In the rows, zero is written as 128.
Known rows, with every step that occurs:
gudu, tunob, zege, keguko, fuvi, rosopo: [199 108  85 125 142 143 138 140 167 105 127 224 148 142 157  84 138 133
 137 121 151  70 134 177]
fotuz, lakofot, zege, keguko, fuvi, rosopo: [192 101 116 158 144 132 123 148 180 129 111 250 129 163 159 110 123 150
 167  81 117  96 106 182]
lakofot, zege, keguko, fuvi, rosopo, gudu, tunob: [186 118  99 127 134 119 119 143 156 184 141 195 142 160 159 117 125 165
 145 137 148  69 132 147]
fotuz, lakofot, zege, keguko, gudu, rosopo: [110 149 107 122 158  85 111 162 196 157 116 189 134 157 153 167 109 161
 147  56 132 134  98 179]
gudu, tunob, zege, lakofot: [136 127  96 125 158 171 129 147 153 140 134 127 125 138 137 137  81 106
 158 177 138 112  99 128]
zopiz, gudu, keguko, zege: [ 98 152  80  88 129 120 126 158 133 175 140 124 105 135 134 154 118 106
  97 111 138 163 149 181]
fuvi, rosopo: [190 117 134 131 125 119 127 136 135 125 124 143 138 137 139 117 146 140
 144 140 129 100 124 141]
rosopo, gudu, tunob, zege: [138 117  84 128 127 133 127 156 133 166 144  80 124 137 137 136 116  98
  86 179 146 119 125 126]
fotuz, lakofot, zege, keguko, fuvi: [132 111 109 151 148 139 125 138 175 133 115 252 115 156 149 118 105 139
 151  59 115 123 109 176]
zopiz, gudu, keguko: [116 153 118  69 130  97 140 147 135 172 136  84 120 115 112 142 111 135
 112  91 161 172 136 182]
rosopo, gudu, keguko, zege: [106 128  67  99 127 103 131 144 136 178 137 135 104 147 148 168 121  93
 109 138 140 123 139 166]
keguko, gudu, tunob, zege, lakofot: [134 156  84 132 159 152 131 169 158 144 142 127 120 141 138 146  94 109
 143 176 135 125 103 132]
zege, keguko: [132 131 128 120 140  77 139 106 147 112 123 147 132 134 123 130 121 144
 157  60 151 111 120 184]
natol, gudu, tunob, zege: [124 113  93 102 136 161 122 181 134 159 133  66 125 130 133 129 127 114
  77 125 143 154 130 120]
zopiz, tunob, zege, lakofot: [138 141 102 137 142 149 124 153 204 142 137 103 123 134 139 149  83 115
 142 141 130 134 115 175]
fuvi, rosopo, gudu, tunob, zege, keguko: [183 115  93 120 137  76 139 136 149 151 133 120 137 148 137 130 123 128
 127 117 171  82 113 190]
fotuz, lakofot, zege, keguko, fuvi, rosopo, gudu: [193 100 105 171 129 106 126 164 164 182 122 226 123 169 151 129 117 143
 152 105 124  89 101 174]
zopiz, gudu, tunob: [121 151 123  99 127 141 115 151 134 177 155  81 133 120 125 113 114 135
  97 152 146 162 137 113]
zopiz, gudu: [126 156 130 122 118 119 128 158 108 175 142  89 126 119 108 123 121 136
 107 123 130 165 137 139]
fuvi, rosopo, gudu, keguko, zege, lakofot: [159 128  76 114 146 117 134 155 150 180 131 178 113 157 146 171  95 110
 177 164 138  84 109 172]
tunob, zege, keguko, fuvi, rosopo: [201 109  90 143 138 128 147 139 146 102 116 234 143 141 147  93 144 133
 147  99 140  68 133 194]
lakofot, zege, keguko, fuvi: [136 129 106 140 142 138 130 126 147 135 120 243 129 149 142 116 123 157
 165  62 127  98 141 174]
lakofot, zege: [128 133 132 141 131 136 112 131 131 165 124 130 115 151 135 152 125 155
 145 110 112 132 127 140]
fotuz, lakofot, zege, keguko: [128 116 134 147 153  89 117 124 175 148 113 159 109 163 136 154  99 151
 166  41 125 143  87 197]

Rows:
[131 135 132 131 143  84 124 109 144 148 119 147 121 156 129 153 119 169
 172  45 140 113 120 194] -> lakofot, zege, keguko
[184 106  69 139 125 163 132 171 140 157 140 163 134 141 157 105 132 103
  92 197 141  84 135 127] -> keguko, fuvi, rosopo, gudu, tunob, zege
[115 138  73 107 148 123 136 152 141 182 135 163 103 150 140 176  81  98
 170 154 139 103 112 164] -> rosopo, gudu, keguko, zege, lakofot
[118 120 119  87 133 154 114 171 138 168 140  76 134 127 135 121 125 139
  96 117 143 152 132  88] -> natol, gudu, tunob
[109 138  81 100 158 142 132 140 156 146 126 175 106 147 144 167  85 104
 176 134 132 111 114 167] -> gudu, keguko, zege, lakofot
[194 112  99 151 111 132 138 162 122 166 134 199 140 139 142 107 142 129
 129 171 128  71 139 124] -> keguko, fuvi, rosopo, gudu
[100 131  77  90 138 125 127 133 145 136 129 155 103 142 152 157 124  99
 119 116 137 129 142 170] -> gudu, keguko, zege
[123 110 135 161 140 140 104 149 160 164 117 144 100 160 145 155 104 133
 136 106  97 165  92 140] -> fotuz, lakofot, zege
[151 122  71 105 125  98 130 152 142 175 134 149 112 153 155 162 135 102
 121 148 141  98 136 175] -> fuvi, rosopo, gudu, keguko, zege
[138 123  88 117 140  83 138 131 146 151 137 109 129 141 129 137 110 118
 119 109 169 103 118 184] -> rosopo, gudu, tunob, zege, keguko
[133 124  97 108 149 101 134 119 158 116 130 122 131 138 133 127 113 124
 129  88 163 115 119 188] -> gudu, tunob, zege, keguko
[187 115  95 117 130 115 134 142 159 161 145 194 151 143 154  98 126 141
 134 146 161  67 131 136] -> zege, keguko, fuvi, rosopo, gudu, tunob
[185 118  91 136 145 146 133 163 144 169 138 121 128 148 136 142  92 114
 158 201 145  85  95 138] -> fuvi, rosopo, gudu, tunob, zege, lakofot
[126 125 105  85 128  81 144 136 136 176 133 104 120 130 127 160 112 120
 121 115 166 125 126 166] -> rosopo, gudu, keguko
[176 117 109  88 126  73 144 144 141 173 128 115 128 136 135 153 128 134
 131 130 167 101 122 173] -> fuvi, rosopo, gudu, keguko
[131 172  89 133 134  62 133 160 211 130 145  96 123 139 143 151 133 134
  97  62 148 149 139 220] -> zopiz, tunob, zege, keguko, gudu
[143 117  66 129 137 133 143 145 150 141 137 204 135 137 145 102 114 113
 116 119 154  85 140 164] -> rosopo, gudu, tunob, zege, keguko, fuvi
[126 122  91  87 138 154 144 136 154 121 125 217 128 121 144 113 121 123
 125 108 144 116 149 152] -> gudu, keguko, fuvi
[200 120  79 147 113 101 136 162 195 160 139 164 143 143 155 115 132 131
 107 117 149  79 148 203] -> zopiz, tunob, zege, keguko, fuvi, rosopo, gudu
[134 162  88 139 141  65 144 153 147 122 131 126 121 141 127 147 138 128
 117  71 145 132 127 200] -> tunob, zege, keguko, gudu
[187 110 101  96 134 144 141 144 158 118 121 223 141 130 152 104 141 137
 140 127 144  89 141 162] -> gudu, keguko, fuvi, rosopo
[119 158  80 106 149  83 134 158 163 130 119 166 151 135 139 151 129 140
 128  80 159 104 126 192] -> tunob, zege, keguko, gudu, rosopo
[130 150  81 127 139 134 124 167 146 136 145  95 120 137 144 134 133 107
  83 156 139 144 130 128] -> keguko, gudu, tunob, zege
